Known rows, with every step that occurs
K/R/A/E: -16, -8, 15, -17, -12, 3, -4, 15, -5, 1, 11, 24, -1, 2, 32, 35, 12, 7, -9, 4, 9, -20, 22, 4, 9, -4, 34, 4, -5, 7, -10, -40, -20, 36, -3, -10, -14, -22, -24, 10, 23, 0, -6, 1, -22, 41, -10, -9
D/F/R/A/E/K: 3, -5, 13, -16, 4, 51, 10, 51, -10, -4, 15, 29, 3, 6, 18, 29, -1, 14, 5, 0, 25, -20, 17, 3, 1, 5, 4, 0, -1, 25, -21, -19, -16, 60, -5, -31, -4, -46, 9, 3, 36, -4, -22, 4, -10, 70, -27, 2
F/E: 0, 1, 1, -10, -17, -4, -14, 3, -5, -2, 34, -1, 1, -5, 4, 3, -4, 0, -5, 12, -10, 5, -1, 5, 1, 9, -9, 0, 16, 23, 3, -5, -6, 3, -11, -6, 10, -9, -2, -6, 10, -1, -9, -7, 18, 10, -8, -2
Z/E/K/R/A: -31, -18, 9, -16, -36, 38, -6, 20, -13, 7, -7, 5, -6, 7, -11, 39, -5, 20, -17, 7, 16, -31, 2, -8, 11, -2, 9, -9, -25, -27, -12, -13, -21, 50, 0, 0, -13, -31, -18, 9, 16, 0, -11, 1, 17, 37, 6, -7
D/F/R/A/E/Z: 20, -2, 3, -15, 14, 45, -4, 42, -21, -21, 27, 43, 1, 5, 20, 15, 10, 8, 35, 10, 15, 12, 42, 9, 3, -2, 15, -30, 21, 46, -15, -27, -8, 25, -11, -33, -11, -6, 8, 0, 71, -1, -13, -1, 20, 52, -16, 3
E/A: -8, -3, 6, 7, -10, 14, -3, -17, -3, -4, 4, -4, -1, -1, 1, 6, -9, -1, -17, 6, 5, 2, 15, 2, 3, -20, 10, -22, -5, -13, -2, -7, -1, -18, 2, 0, 4, 5, -2, -4, 10, 3, -3, 3, -31, 11, -7, -5
F/R/A: 10, -2, 12, -17, -12, 8, 5, 35, -7, -1, 11, 13, 5, 3, 14, 12, 7, 2, 15, 4, 7, -7, 13, -6, 7, -12, 3, -4, -35, 24, -6, -22, -9, 25, 7, -19, 2, -5, 8, 4, 15, 1, -14, 1, 23, 1, -3, -4
Z/E: -12, 4, -5, 2, -12, 20, -9, 6, -25, -5, -2, -10, -6, -2, -16, 11, -7, 0, 3, 5, 3, 3, 1, 4, 5, 13, -2, -10, -12, 0, 1, 21, 5, 9, -3, -1, -14, 4, 8, -4, 11, 0, -1, -1, 11, 12, 12, 1
D/Z/E/K/R: -46, -9, -6, -11, -48, 36, -15, 11, -13, 3, -6, -9, -2, -5, -18, 23, -18, 12, -39, 0, 13, -23, -11, 3, 6, 25, 6, 9, -7, -28, 1, 13, -10, 29, 4, 1, -17, -48, -17, 4, 37, -1, 0, -12, 27, 33, 12, -2
K/R/F/D/Z/E/A: -56, -19, -22, 4, -30, 42, -24, -2, -35, -12, -5, -9, 2, 11, -6, 27, -17, 0, -62, -2, -6, -8, 18, 3, 6, -4, 18, -2, -52, -54, 16, 1, -11, -20, 2, 2, -17, 4, -16, -1, -18, 1, -3, -5, -41, -12, -6, 0
Z/E/K/R/F: -39, -4, -21, -5, -11, 63, -1, 18, -9, 7, -16, -7, 1, 5, -7, 37, -4, 17, -27, 3, 17, -35, 0, -5, 2, 4, -9, 9, -33, -50, 7, 16, -7, 33, -3, 6, -23, -35, -24, 9, -21, -7, -8, -1, -3, 10, -16, -4
R/A/E: 5, 0, 12, -15, -9, 10, -17, 13, -12, -8, 15, 25, -5, 3, 18, 21, -4, 2, 7, 4, 4, -7, 17, 7, 6, -6, 19, 3, 7, 32, -6, -35, -20, 25, -6, -10, -10, -11, -9, 0, 34, 4, -8, 2, -37, 37, -13, -6
A/E: -2, 7, 3, -3, 5, 14, -8, 5, -11, -8, 10, 7, -3, -1, 11, 21, -1, -1, 2, -2, 3, -2, 6, 9, -2, 8, 16, 6, 14, 21, 3, -8, -9, 9, -5, -2, -8, -16, -9, 0, 20, 0, -1, 1, -25, 35, -14, -1
D/F: 1, -11, -5, 7, 21, 16, 23, 5, 0, -2, 8, 10, 3, 12, 4, -4, 1, 2, -4, 0, 8, -2, 5, 2, -8, 13, 0, -7, 8, -4, -12, 14, 10, 5, -5, -16, 2, 3, 18, -2, 12, -4, -3, 1, 7, 11, -5, 7
F/D/Z: -6, -15, -3, -3, -23, -20, -21, -4, -17, -5, 0, 10, 2, 3, -4, -7, -19, -8, -26, -8, -23, 1, -8, 6, -2, 8, 3, 12, -12, -12, 7, -5, -6, -24, 9, 3, 9, 4, 2, -8, -10, 1, 3, -7, -12, -12, 13, 5
K/R/F/E: -24, 1, -16, -11, -5, 17, -12, 6, 4, 6, 33, 0, 5, 3, 27, 23, 10, 7, -26, 6, -2, -12, 9, -2, 6, 2, 0, 20, -21, -14, 10, -17, -10, 18, -22, -4, 5, -22, -22, 5, -16, -5, -9, -7, -2, -17, -33, -4
K/R/F/D: -19, -15, -19, -3, 12, -3, -5, 14, 3, 3, -7, 4, 7, 13, 14, 17, 10, 3, -32, -4, -12, -13, 8, -6, -3, -15, 8, 24, -41, -59, 12, -10, -9, -3, 2, 12, -5, 8, -19, 8, -66, -2, 0, 9, -46, -37, -19, 0
F/R: -2, 8, -2, -1, -3, 4, 4, 29, 0, -1, 4, -3, 5, -2, 9, 6, 14, 4, 13, -1, 6, -2, 3, -2, -5, 0, -3, -2, -14, 18, -1, 5, 0, 8, 6, -9, 1, -9, 19, 4, 1, -4, -10, 3, 32, -8, -4, 4
A/E/K/R: -34, -4, 3, -7, -8, 30, 3, 21, 10, 14, 1, 13, -3, -9, 12, 36, 1, 14, -20, -1, 14, -28, 3, 2, -1, 7, 23, 13, 14, -15, -6, -13, -22, 38, -2, 4, -13, -52, -28, 10, 1, 0, -3, 0, -43, 57, -13, -4

Rows
-8, -1, -3, 1, 20, 17, 27, 26, -3, -2, 11, 7, 8, 10, 11, 2, 18, 4, 7, 0, 13, 1, 8, -5, -9, 13, -6, -12, -13, 9, -15, 9, 8, 12, -3, -29, 0, -5, 36, 4, 16, -6, -8, 2, 31, 5, -12, 11 -> D/F/R
-34, -37, 2, -17, -53, 13, -27, 27, -27, 1, -10, 19, -1, 4, -12, 28, -22, 9, -45, -1, -8, -30, 0, 0, 4, 8, 10, 5, -41, -44, -5, -15, -25, 25, 10, 2, -11, -26, -19, 0, 9, 3, -5, -9, -1, 26, 14, -5 -> F/D/Z/E/K/R/A
-24, -23, 11, -17, -22, 8, -4, 12, 9, 11, -4, 16, -1, 1, 2, 29, -2, 17, -22, -4, 10, -26, 4, -15, 10, -14, 9, 5, -24, -28, -14, -32, -20, 48, 6, -1, 1, -31, -28, 10, 1, 1, -7, -1, 0, 27, -5, -11 -> E/K/R/A
7, 10, -5, -2, 7, 22, -21, 14, -11, -15, 11, 14, -6, -8, 5, 8, -4, 3, 24, 11, -2, 10, 21, 20, 2, -1, 19, -17, 49, 27, 4, -18, -9, -2, -7, 4, -14, -8, -19, -2, 43, 3, -1, -3, -19, 41, -9, 0 -> A/E/Z
-6, -14, 1, -5, 8, 32, 9, 8, -2, -1, 30, 8, 3, 6, -5, 4, -11, 15, -17, 12, 10, -10, 1, -2, -10, 22, -16, -1, 31, 4, -14, 1, -3, 29, -13, -17, 9, -36, 11, -5, 13, -6, -13, -5, 16, 43, -24, 3 -> D/F/E/K
-22, -8, -25, -9, -29, 43, -35, 20, -29, -7, -14, -2, 0, 6, -27, 12, -34, 4, -33, -6, -13, -26, -11, 6, 2, 14, -17, 18, -33, -45, 19, 21, -11, 4, 1, 7, -11, -18, -11, -10, -29, -3, -5, -7, -26, -9, -8, 8 -> R/F/D/Z/E/K
-45, -12, -26, -6, -29, 24, -26, 10, -32, -9, -4, -1, 4, 16, -4, 23, -11, -1, -45, -2, -14, -13, 1, 4, 3, 13, 11, 21, -50, -47, 16, 10, -6, -9, -4, 2, -17, -2, -16, 2, -23, -2, -1, -5, -14, -23, 3, 3 -> K/R/F/D/Z/E
-32, -5, -10, -1, -11, 31, -14, -11, 2, -2, 32, -3, 2, 4, 23, 30, 4, 7, -43, 13, 7, -7, 20, -5, 7, -13, 9, 1, -26, -16, 10, -20, -12, 2, -13, -11, 4, -14, -23, 3, -14, -3, -10, 0, -20, 1, -39, -8 -> K/R/F/E/A
-22, -12, -22, -5, -18, -1, -19, 8, -4, -7, -4, 8, 8, 8, 6, 10, -3, -1, -49, -10, -17, -14, 0, -1, 1, 1, 7, 33, -42, -51, 16, -15, -10, -12, 5, 4, -2, -2, -18, 4, -41, -2, 1, -8, -20, -34, -13, 5 -> K/R/F/D/Z
-26, -32, 12, -18, -10, 29, 14, 18, -2, 5, 32, 31, 3, 7, 15, 28, 3, 20, -31, 7, 15, -24, 13, -12, 3, 13, 2, 4, 4, -6, -24, -28, -14, 57, -8, -23, 9, -42, -8, 5, 21, -3, -18, -4, 28, 46, -18, -5 -> D/F/E/K/R/A
-15, -15, -10, -4, -31, 3, -32, 7, -40, -11, -7, -4, -4, 5, -21, -1, -23, -9, -24, 5, -21, 2, -1, 16, 2, 20, 0, -2, -24, -18, 8, 18, -4, -20, 2, 2, -10, 7, 4, -7, 8, 1, 0, -7, 6, 1, 19, 8 -> F/D/Z/E
4, 4, 16, -18, -11, 15, -10, 38, -11, -3, 20, 26, 1, 1, 29, 27, 6, 3, 19, 5, 10, -6, 21, 8, 6, -11, 21, 7, -9, 40, -4, -34, -20, 33, -3, -23, -11, -21, 2, 5, 32, 0, -18, 3, -12, 35, -13, -4 -> F/R/A/E
-1, -8, 4, -17, -11, 23, -13, 21, -8, -8, 16, 32, -7, -1, 25, 30, 9, 8, 10, 16, 4, -6, 35, 13, 12, -16, 43, -15, 18, 17, -4, -51, -24, 26, -6, -3, -13, -11, -39, 9, 54, 4, -3, -2, -13, 46, -12, -8 -> K/R/A/E/Z
-5, 4, -12, -11, -8, 35, -16, 12, 6, -1, 25, 0, 2, -4, -1, 12, -12, 11, -16, 4, 4, -20, -9, -4, 1, 2, -29, 20, 6, -9, 10, -5, -9, 26, -14, 1, 0, -35, -18, -4, -29, -5, -16, -5, -2, 5, -41, -3 -> R/F/E/K
-51, -25, -9, -7, -48, 9, -23, 18, -23, 3, -17, -4, 0, 1, -21, 23, -19, 7, -48, -1, -7, -22, -14, 6, -1, 16, -1, 6, -23, -48, 2, 19, -17, 12, 7, 8, -13, -32, -16, 2, -8, 0, -1, -8, 7, 23, 14, 2 -> F/D/Z/E/K/R
-35, -17, -2, -11, -6, 24, 7, 14, 12, 6, 31, 6, 5, 1, 11, 21, 7, 17, -31, 3, 11, -19, 1, -10, -7, 22, -7, 4, 17, -13, -19, -3, -3, 40, -12, -13, 6, -44, -6, 4, 10, -6, -8, -6, 35, 42, -21, 0 -> D/F/E/K/R
0, 3, 15, -21, -22, 43, -11, 47, -2, 1, 12, 28, -1, -7, 20, 33, -9, 13, 12, 0, 19, -21, 11, 0, 5, -6, 5, 6, -2, 26, -7, -26, -25, 52, 0, -17, -6, -46, -11, 4, 19, -1, -21, 2, -16, 56, -20, -4 -> F/R/A/E/K
-21, -16, -5, -7, -41, 13, -29, 21, -30, -5, -14, -7, -1, -3, -29, 8, -39, 5, -30, -6, -11, -13, -14, 8, -3, 20, -8, -1, -12, -24, 5, 24, -15, 1, 7, 9, -8, -19, -3, -7, -15, 0, -3, -8, -3, 19, 16, 4 -> F/D/Z/E/K
-34, -21, -16, -8, -22, 14, -17, 17, 1, 7, -14, 5, 9, 4, -5, 14, -13, 9, -53, -16, -7, -34, -15, -6, 0, 2, 0, 34, -32, -66, 12, -5, -16, 9, 4, 9, -2, -32, -26, 2, -53, -4, -2, -6, -37, -14, -17, 4 -> E/K/R/F/D/Z
-44, -3, -22, -9, -39, 54, -16, 11, -11, -2, -7, -9, 1, 2, -14, 32, -19, 10, -41, -5, 13, -31, -11, -6, 5, 20, -2, 19, -23, -40, 15, 15, -3, 30, -1, -4, -22, -42, -28, 5, 8, -5, -9, -15, 13, 7, -14, 0 -> D/Z/E/K/R/F
-36, -12, 2, -13, -20, 12, -5, 10, 9, 15, 21, 1, 0, -12, 11, 25, -3, 18, -31, 11, 6, -19, -4, -5, -2, 11, -3, 15, 6, -11, -5, -12, -19, 36, -3, -1, 10, -47, -18, 6, -7, -1, -9, -5, 19, 32, -16, -7 -> F/E/K/R
-10, 5, -24, -11, -6, 31, -17, 5, 1, -1, 37, 0, 4, -1, 10, 17, 11, 9, -6, 16, -4, -1, 19, 3, 10, -6, 1, -2, 8, -9, 14, -24, -6, 6, -13, -3, -2, -7, -31, 6, 8, -3, -3, -9, 29, -9, -29, -2 -> K/R/F/E/Z
-23, -19, 14, -26, -32, 17, -10, 16, 7, 14, 30, 15, 1, 0, 13, 31, -4, 17, -27, 17, 5, -28, 2, -11, 6, -6, 0, 9, -5, -7, -11, -39, -28, 49, 0, -9, 10, -42, -24, 6, 10, 0, -15, -5, 20, 38, -16, -13 -> F/E/K/R/A
